What can hang from each mark
q572: q446 q670
q670: q207 q260 q463 q572 q888 q918
q207: q446 q670
q446: q260 q463 q572 q918

Known rows, with every way that one mark hangs from another
q446(q260): [-0.538 -3.538  2.223 -0.904 -1.813 -1.666  0.132 -2.107  0.921 -2.229
 -0.564  0.860 -2.860 -0.368  1.002 -1.328  0.106  0.766 -0.795  0.690
  1.066 -0.355  0.120  4.143  0.298]
q207(q446(q463 q572)): [-1.678  0.216 -0.300  4.925 -0.315  0.520 -3.422 -3.168  1.776 -1.261
 -1.706  1.011  0.910  0.256 -3.352  1.770 -0.890  0.779 -0.072  2.098
 -0.075 -3.519  0.457 -4.415 -0.976]
q670(q207 q260 q572 q888 q918): [ 2.142  1.829  0.295 -2.607 -0.058  1.899  2.069  2.316 -1.236  2.733
  0.333 -3.517 -0.515 -1.085  1.664  1.143  1.394 -1.307 -0.007  1.195
 -1.832  0.234 -2.075 -0.473  1.633]
q572(q446(q918)): [ 1.613  0.842  1.665  3.152  0.464 -0.543 -1.853 -3.548  1.383 -1.261
 -2.626  0.369  1.579  0.740  0.716 -0.668  0.387  0.624  0.838 -1.155
  0.468  0.391  0.329  3.145 -1.036]
q446(q463 q572(q670) q918): [-2.050 -1.907 -1.309  1.050  0.952  0.153 -2.933 -0.601  0.864  0.011
 -1.278  1.997 -2.169  0.528 -3.133  0.883 -0.804  1.967 -1.056  1.277
  0.732 -1.704  2.974  3.723 -0.129]
q207(q446(q260)): [ 0.151 -2.620  2.607  1.861 -1.935 -0.520 -0.810 -1.257  1.104 -2.512
 -0.440  0.308 -0.994 -0.003 -1.041 -1.240 -0.531  1.016  0.512 -0.956
  1.130  0.095  0.086  0.438 -0.395]
q207(q446(q260 q918)): [ 1.004 -2.654  4.100  1.918 -1.177  0.296 -2.454 -1.306  1.430 -2.426
 -1.435 -0.564 -2.045  0.314 -2.041 -1.761 -0.571  1.411  0.580 -2.904
  1.156  1.910  1.407  3.886 -0.695]
q572(q446(q260 q463 q918) q670): [-1.335 -3.012 -0.411  0.693  0.655 -0.184  0.716  0.064  1.119  2.645
 -2.042  3.392 -3.897  0.802 -1.057 -0.569 -1.412  3.132 -0.116 -1.177
  3.737 -0.292  1.041  3.314 -1.447]
q446(q463): [-1.120 -1.638  0.545  1.500  0.147 -1.737 -1.746 -3.768  1.322 -0.901
 -1.819  2.975  0.114 -0.903  0.335  0.265  0.396  0.041 -0.359  2.887
  0.154 -1.789  0.072  1.078 -0.699]
q207(q446 q670): [ 0.513 -0.180  0.574  3.348 -1.644 -1.534 -0.242 -2.867  0.746 -3.854
 -0.807 -0.013  4.804 -0.871 -1.452 -1.146  0.260 -0.070  1.245 -0.064
  1.238  1.485  0.801 -2.904 -1.534]
q446(q918): [ 1.175 -1.066  2.796  1.021  0.007 -1.054 -3.259 -3.022  1.005 -2.979
 -1.650  0.120  0.305 -0.135  0.233 -1.171  0.894  0.122  0.032 -0.319
 -0.570  0.908  1.588  5.910 -0.155]
q207(q446): [ 0.936 -0.498  1.745  3.906 -0.855 -0.596 -2.568 -2.268  0.959 -3.198
 -0.664  0.801  2.746  0.014 -0.771 -0.594  0.169 -0.132  1.305 -0.125
 -0.292 -0.018  0.295 -0.925 -0.371]
q572(q670(q463)): [-1.390 -1.828 -0.922 -2.474  0.644 -1.822 -0.551  1.091 -1.084 -2.081
  2.606  2.689 -0.116  0.314  1.631 -0.790 -0.075 -0.796 -0.519  0.148
 -1.087  0.081  0.868  1.886  1.144]
q446(q463 q572(q670(q260)) q918): [-1.655  0.433 -1.755  0.875  0.632  2.044 -1.089  0.914  0.450  4.338
 -1.397  0.357 -4.139  0.287 -3.432  1.388 -0.257  1.238 -0.404  0.113
  1.039 -0.655  2.426  4.532  0.320]
q446(q572(q670)): [-1.636 -1.767 -1.962  0.433 -0.676 -0.351 -1.089 -0.062  0.143 -1.999
  0.540  1.194 -0.462  0.724 -1.271  0.448 -0.344  1.117 -0.724  2.010
  0.015 -2.049  2.077  1.985  1.155]
q670(q207 q260 q463 q572 q918): [ 0.769  4.271  0.305 -4.775  0.549  0.855 -0.101  2.733 -0.886  3.780
  3.913 -1.442 -0.869 -0.657  1.926  0.270  0.787 -2.801 -1.376 -0.125
 -2.676  2.205 -1.829 -1.173  1.549]
q670(q463 q888 q918): [ 0.565 -2.557  0.235 -2.249  0.703 -2.573 -1.357 -2.246 -1.931 -4.063
 -0.236 -1.338 -0.296 -0.415  4.518  0.559  0.633 -3.253  0.918 -0.898
 -2.567 -2.196 -1.471  1.538  1.823]
q207(q446(q260 q572 q918)): [-0.092 -1.686  2.720  2.541 -1.651  1.199 -3.171 -1.377  1.612 -1.990
 -1.395 -2.220 -2.940  0.976 -3.614 -0.413 -1.155  2.010 -0.553 -1.891
  0.681 -0.353  1.817  2.690 -0.326]
q572(q670): [-0.472 -2.709 -0.704 -0.150 -0.267 -1.539 -0.321  0.012 -0.143 -2.024
  0.599  2.790  0.399  0.054  0.412 -0.937  0.367  0.568  0.252  1.079
  0.529 -0.119  1.580  3.163  0.755]
q670(q207(q446) q260 q918): [ 1.938  2.536  0.668  1.051 -0.484  0.604 -2.455  1.279  0.206  1.941
  2.130 -1.531  0.639  0.102 -0.003 -0.213  0.233 -3.056  1.760 -2.314
 -0.069  1.492 -0.235 -1.082 -0.597]
q572(q670(q207 q260)): [-0.135  1.370 -1.046 -2.163 -0.133  0.916  1.483  4.330 -0.299  2.608
  3.288  0.858 -0.327  0.467 -0.047 -0.929  0.521 -0.748 -0.236  0.777
  0.598  1.631  1.302  2.146 -0.120]
q670(q260 q463 q572(q446) q888): [ 0.693  4.046 -0.361 -0.421  0.903  2.808  5.113  0.264 -1.402  3.151
 -1.931 -2.536 -0.130 -0.108  2.298  1.874  1.023  0.238  0.033  0.530
 -2.278 -0.768 -3.897 -3.971  1.385]
q207(q446 q670(q463)): [-0.429  0.845  0.445  0.981 -0.555 -1.879 -0.295 -2.006 -0.156 -3.907
  1.191  0.110  4.475 -0.471 -0.387 -1.199 -0.086 -1.320  0.439 -0.950
 -0.301  1.670  0.189 -4.166 -1.160]
q207(q670(q260 q572)): [ 0.591  2.783  0.278 -0.392 -1.751  0.821  3.899 -0.955  0.073  2.362
 -1.336 -1.425  1.782 -2.117 -1.052 -0.184  1.676  0.852 -0.516  1.825
  0.363  3.105 -0.612 -0.979  0.504]
q207(q446 q670(q260 q888)): [ 1.290  0.594 -0.102  3.088 -1.466  1.040  3.594 -1.242 -0.988 -0.527
 -2.819 -3.520  2.840 -1.112 -0.911  0.199  0.970 -0.632  2.544 -1.030
  1.004  0.911 -0.496 -2.657 -0.862]
q670(q918): [ 1.161 -2.239  0.875  0.363 -0.666 -2.917 -3.585 -3.806  0.152 -2.815
 -0.615  0.708  0.047 -0.664  2.577 -0.298  0.705 -1.932  1.149 -0.385
 -0.396 -0.682  0.043  3.535  1.102]

Rows
[ 2.149 -0.334 -0.620  2.389 -1.410 -0.193  1.463 -1.735 -1.556 -0.389
 -2.674 -3.901  2.147 -1.445  0.349  0.507  0.769 -2.244  3.484 -2.975
  1.089  0.715 -0.814 -2.008  0.086]
q207(q446 q670(q260 q888 q918))
[-0.970 -2.895 -1.597 -2.806  0.108 -2.340  0.731  0.944 -1.092  0.730
  2.007  2.347 -3.652  1.200  3.263 -0.661 -1.562 -0.682  0.517 -3.557
  1.542 -0.746 -0.781  1.318  1.130]
q572(q446(q260) q670(q463 q918))
[-1.002 -3.659  2.824 -0.201 -0.311 -1.088 -1.804 -2.463  1.655 -0.070
 -2.543  1.416 -4.356 -0.607 -0.769 -0.808 -0.326  1.570 -1.002  0.034
  1.645  0.083  1.022  5.790 -0.890]
q446(q260 q463 q918)
[ 0.076  4.625  0.800  1.596  0.287  3.429  1.004  2.812  1.187  5.190
  0.714  0.240  1.031 -0.698 -3.305  1.063  0.130  0.756 -0.853  2.312
 -0.376  1.433 -1.296 -6.055 -1.354]
q670(q207(q446(q463)) q260 q572)
[ 0.130 -1.824 -2.134 -3.348  0.891 -0.512  1.586  2.428 -3.363  1.240
  0.784 -1.251 -3.565 -0.157  3.441  0.728  0.462 -3.054  1.691 -2.573
 -1.372 -0.562 -0.819  2.811  2.613]
q572(q670(q260 q463 q888 q918))
[-0.375  0.032  0.573 -3.509  1.162 -0.872  0.269  0.869 -1.077 -3.704
  2.499 -1.104  1.456  0.428  3.141 -0.273  0.659 -2.285 -1.358  2.002
 -2.867 -1.381 -0.999 -1.462 -0.352]
q670(q207 q463 q888)
[ 1.173 -1.023 -2.098 -2.941  0.351  0.447  1.504  4.360 -2.167  2.000
  1.749 -1.446 -1.164  0.024  2.045  0.323  0.602 -2.318  1.497 -0.690
  0.151 -0.281 -0.074  2.465  1.034]
q572(q670(q207 q260 q888 q918))
[-0.188  1.451 -1.953 -5.177  1.001 -0.603 -0.457  4.910 -1.752  3.046
  5.467  0.324 -2.160  0.576  2.330 -0.593  0.033 -3.710  0.046 -2.116
 -0.813  1.776  0.389  1.728  1.019]
q572(q670(q207 q260 q463 q918))
[ 0.321  3.744  0.514 -4.429  0.804  2.658  3.809  3.889 -1.582  2.182
  1.982 -3.199 -0.094 -0.469  1.595  0.746  1.265 -1.094 -1.888  2.249
 -3.550  0.468 -2.430 -2.656  1.136]
q670(q207 q260 q463 q572 q888)
[ 1.921  2.933  3.287  1.256  0.400  2.322 -2.376  2.061  1.494 -0.941
  1.217 -1.034  3.375  0.139 -3.187 -0.983  0.174  1.461 -1.087  0.375
 -1.531  3.037  0.745 -1.722 -1.038]
q670(q207(q446(q918)) q572)
[ 0.286  1.608  0.039 -0.103  1.193  0.968  3.436 -0.951 -0.992 -1.161
 -1.799 -1.042  1.721  0.050  2.707  1.324  0.525  0.735 -0.689  1.569
 -2.567 -1.942 -3.405 -4.907  0.994]
q670(q463 q572(q446) q888)
[-1.142 -1.201 -1.562 -4.421  1.506 -0.662  1.741  4.129 -2.023 -2.618
  3.724  0.363  0.867  0.913  2.333 -0.468  0.001 -1.396 -1.094  1.543
 -1.913 -1.133  0.177 -0.297  0.139]
q572(q670(q207 q463 q888))
[-3.675 -4.240 -2.047 -1.034 -0.976 -0.453  0.532  0.313  0.814  0.944
 -0.164  2.641 -5.163  0.333 -2.217  0.752 -1.584  2.614 -1.880  2.455
  2.160 -3.220  1.510  1.761  0.310]
q446(q260 q463 q572(q670))
[ 0.465  3.587  0.538 -0.408  0.741  0.002  1.615 -2.188  0.251 -0.024
 -0.910 -0.766  3.538 -0.495  0.064 -0.621  0.341  1.208 -1.196 -0.759
 -0.510  3.008 -0.810 -2.738 -0.819]
q207(q670(q463 q572(q446(q918))))
[ 1.513 -0.015  2.169  3.447 -0.835 -1.009 -2.033 -2.901  0.953 -3.717
 -1.582 -1.022  4.099 -0.564 -2.470 -1.736  0.280  0.363  1.197 -2.111
  1.252  3.028  2.033  0.368 -1.810]
q207(q446(q918) q670)
[-1.741 -4.284 -3.683  0.211  0.731 -1.014 -1.126 -0.709 -1.218 -0.856
 -1.864  0.495 -2.247 -0.048  0.315  2.568 -0.780 -0.056  0.589  1.566
  0.160 -5.187  0.492  0.589  1.501]
q446(q463 q572(q670(q888 q918)))
[-1.117  1.363 -2.777  2.435  0.758  0.899  2.728  0.458  0.245  5.784
 -1.779  3.320 -1.224  0.377 -0.185  1.053 -0.199  0.911  1.328  0.320
  2.566 -1.060 -0.553 -0.675 -0.844]
q572(q446(q463) q670(q260))
[ 0.976 -0.443  0.118 -0.696 -1.442 -2.176  0.160 -2.981 -0.034 -1.656
 -0.739 -0.409  3.041 -2.234  0.754 -0.324  0.947 -0.026 -0.061  0.997
  0.286  1.662 -0.434 -0.728  0.993]
q207(q670(q572 q918))
[-0.483 -2.111  0.988 -0.091 -0.414 -1.111 -2.828  0.708  1.337  0.530
  1.606  1.487 -1.605 -0.044 -0.608 -0.453 -1.474 -0.881  0.084 -0.677
  1.811 -0.671 -0.329 -2.376 -1.760]
q670(q207(q446(q260 q463)) q918)
[ 0.726 -1.655 -2.235  1.378  0.152 -2.137 -1.106 -0.720 -0.319 -0.189
 -0.314  2.537  0.784  0.736  2.283 -0.064 -0.390 -0.449  2.138 -1.694
  1.613 -1.119  0.089  1.221  0.636]
q572(q446 q670(q918))
[-1.453 -3.860  0.263 -1.455 -1.011  0.259 -1.129  1.103  0.551 -0.939
 -0.147 -0.098 -5.114  1.043 -2.463 -0.720 -1.123  2.617 -1.369 -0.809
  1.513 -0.376  3.025  7.061  0.850]
q446(q260 q572(q670) q918)
[ 1.430 -1.228  0.570  0.801  1.236  1.512 -0.776  4.221 -0.790 -2.681
  0.922 -1.050  2.512  1.051 -1.778 -0.976 -0.262  0.540  0.933 -1.144
 -0.151  0.853  1.973  0.721 -1.241]
q572(q670(q207(q446(q918)) q888))
[-1.659  1.035 -0.963 -3.704  1.539  0.354 -2.781  3.611 -0.184 -1.177
  4.744 -0.108 -0.529  1.909 -1.259 -0.512 -0.966 -0.504 -2.677  0.167
 -1.888  0.113  2.883  2.132 -0.188]
q446(q572(q670(q207 q463)) q918)
[-1.026  2.257 -1.360 -4.591  1.014  0.566  1.572  5.233 -1.102  2.590
  5.416  0.952 -1.290  0.771  1.123 -0.860  0.225 -2.083 -1.018 -0.104
 -0.891  1.892  0.541  0.816  0.067]
q572(q670(q207 q260 q463))
[-0.122 -2.330 -1.275 -2.175  0.568 -0.340  1.741  3.236 -1.137 -2.532
  1.834  0.448  1.700  0.508  1.094 -0.590  0.358 -0.150 -0.253  2.467
 -0.208 -1.219  0.790  0.709 -0.216]
q572(q670(q207 q888))
[-1.845 -3.182 -0.708  1.235 -1.827  0.828 -0.349  1.618  0.504 -1.383
  0.705  0.540 -2.743  1.203 -3.516 -0.175 -1.766  2.534 -0.219 -0.523
  1.688 -1.575  1.777 -0.036  0.517]
q207(q446(q260 q572(q670)))
[-0.315  3.692  0.548 -3.399  0.511  0.403  0.548  1.871 -0.276  1.739
  4.067 -0.768 -0.450  0.403  1.899 -0.636  0.768 -3.036 -1.215  0.440
 -1.944  1.317 -0.567  0.113 -0.394]
q670(q207 q260 q463)
[ 0.724  3.073  0.606 -0.929  0.804  2.162  1.521  3.106 -1.302  0.158
  2.345 -3.231  1.102  0.588  0.784  0.280  0.446 -2.773  0.522 -0.873
 -2.376 -0.015 -1.566 -4.087 -0.679]
q670(q207(q446) q260 q463 q888)
[ 0.429  0.208  0.950 -2.735  0.262 -1.590 -1.898 -1.310 -0.665 -1.449
  1.196  0.420 -0.244 -0.977  2.385  0.327  0.461 -1.493 -0.846  0.082
 -3.027  0.513 -1.572 -0.270  2.438]
q670(q463 q572 q918)
[-0.080  5.152  0.928 -4.231  0.554  2.057  1.842  3.403 -0.284  3.264
  3.739 -1.102 -0.026 -0.314  0.579 -0.042  0.998 -1.128 -2.482  1.925
 -2.850  2.376 -1.559 -2.131  0.678]
q670(q207 q260 q463 q572)
[ 0.779  0.460  1.780  4.333 -0.443  1.118 -4.711 -2.398  1.524 -3.154
 -1.546 -1.991  1.038  0.959 -3.447  0.293 -0.390  0.832  0.349 -1.082
 -0.796 -0.582  1.967  0.967 -0.350]
q207(q446(q572 q918))
[ 0.957  1.041 -0.940  1.686 -0.699  0.390  5.430 -2.459 -0.415 -1.320
 -3.673 -1.764  4.868 -1.125  0.855  0.800  0.989  2.247  0.268  2.670
  0.397 -0.643 -2.286 -5.290 -0.419]
q207(q670(q572(q446) q888))
[-1.369 -4.114 -2.262 -0.014 -0.066 -2.132  0.630 -0.451  0.238  2.880
 -0.974  4.035 -4.118  0.312  1.183  0.324 -1.643  1.094  0.902 -1.309
  3.901 -2.055 -0.466  1.081 -0.236]
q572(q446(q260 q463) q670(q918))
[-1.075  0.512 -0.072  4.615 -0.338  0.014 -2.961 -3.667  1.742 -1.332
 -2.518 -0.897  2.468 -0.364 -4.809  0.618 -0.877  1.319 -0.013  0.046
  1.472 -0.136  2.192 -2.624 -2.382]
q207(q446(q463 q572 q918) q670)
[-0.584  0.018 -3.266  0.091  1.605 -1.657 -1.026  1.557  0.405  2.538
  1.745  3.903  1.338  0.893  1.270  0.397 -1.174 -0.775  0.539  0.509
  2.242 -1.691 -0.121 -2.239 -1.636]
q572(q446(q463) q670(q207 q918))
[ 1.422 -1.342  2.477  0.320 -0.309  1.931  3.400 -0.724  0.196  0.023
 -4.266 -2.337 -2.050 -0.009  0.286  0.211  0.168  3.702 -0.598 -0.239
  0.278 -0.219 -1.810  1.444  0.461]
q670(q572(q446(q260 q918)) q888)
[-1.629  0.082 -2.216 -1.552 -0.210  0.050 -1.009  2.691  0.473 -1.226
  3.759  0.944  1.068  1.404 -1.406 -0.029 -0.543  0.428 -1.851  2.998
 -0.163 -1.752  2.213  0.194 -0.178]
q446(q572(q670(q207)))
[ 0.076  2.487  0.049  2.597  0.509  0.113  1.536 -3.414  1.552  1.896
 -3.893  1.124  3.558 -1.314 -1.876  0.355  0.207  2.992 -0.793  1.525
  1.912  1.576 -0.536 -2.924 -1.954]
q207(q670(q572(q446(q463 q918))))
[ 0.393  0.956 -0.521  2.289  0.599 -0.770 -0.840 -3.240  1.023  2.490
 -2.735  2.329  1.059 -0.889  1.020  1.731 -0.138  0.819  0.275  1.485
  0.406 -1.784 -2.491 -3.439  0.208]
q670(q572(q446(q463)) q918)
[ 0.663 -0.828  2.324 -1.067 -1.135  2.408  2.765  3.318  0.176 -1.289
  0.539 -2.370  0.173 -0.217 -1.442 -0.165 -0.323  2.119 -1.229  1.618
 -0.574  0.063 -1.644 -4.142 -0.328]
q670(q207(q446(q260)) q572 q888)
[-0.593 -1.923 -2.975  1.971  1.091 -2.055 -1.038 -1.389  0.117  1.767
 -1.197  4.366 -0.013  0.272  1.342  0.888 -0.887 -0.056  1.740 -0.522
  2.328 -2.331 -0.171 -0.330 -0.250]
q572(q446(q463) q670(q918))
[-0.369 -2.517  0.704 -1.292 -1.592 -3.024 -0.750 -1.578 -0.606 -2.558
  1.655 -0.783 -0.515 -0.756  0.687 -1.398 -1.078 -1.783  0.729 -3.886
  1.262  1.843 -0.282 -1.954 -0.341]
q207(q446(q260) q670(q463 q918))
[ 1.298  4.127  0.399  2.247 -0.539  2.547  3.169 -0.664  0.663  4.521
 -2.304 -0.439  0.616 -0.295  0.298  0.937  0.990  1.464  0.239  1.061
 -0.122  0.724 -2.284 -2.101  0.640]
q670(q260 q572(q446))
[-0.103  2.878 -0.954  3.789 -2.147  1.481  0.882 -1.918  0.570  0.587
 -0.844 -3.089  2.187 -0.343 -3.512  0.705  0.153 -0.176  0.930 -0.473
  1.066  0.351  0.762 -3.475 -0.717]
q207(q446(q572) q670(q260))
[ 0.196  0.693  0.757  3.710  1.247 -0.629 -1.897 -4.127  1.846  0.692
 -3.576  2.006  0.588  0.357  0.000  0.242 -0.062  1.025  0.394  0.099
  1.217 -0.958  0.021  1.054 -1.942]
q572(q446(q463 q918))
[ 1.217  0.940  0.367 -3.091  0.487  0.999  1.926  0.413 -2.456  1.676
 -0.872 -3.284 -2.477 -1.336  2.978  1.639  1.218 -2.076  0.295 -0.803
 -3.279 -0.028 -3.032 -0.258  3.323]
q670(q260 q463 q572 q888 q918)
[ 0.244  2.722 -1.026 -0.470  1.629  1.350  1.061  1.880 -0.919  3.949
  0.428  0.398 -1.770  1.350  0.686 -0.426 -0.028 -0.471  0.800 -3.787
  0.150  2.136  0.404  3.021  0.152]
q572(q446(q918) q670(q260 q463))
[ 0.922  3.131  1.812  0.139  1.531  0.867 -0.261 -1.321  0.519  0.373
 -0.910 -0.050  1.392  0.457  0.728  0.019  0.239  1.172 -1.153 -0.639
 -2.066  1.466 -1.260 -0.799  0.342]
q670(q463 q572(q446(q918)))
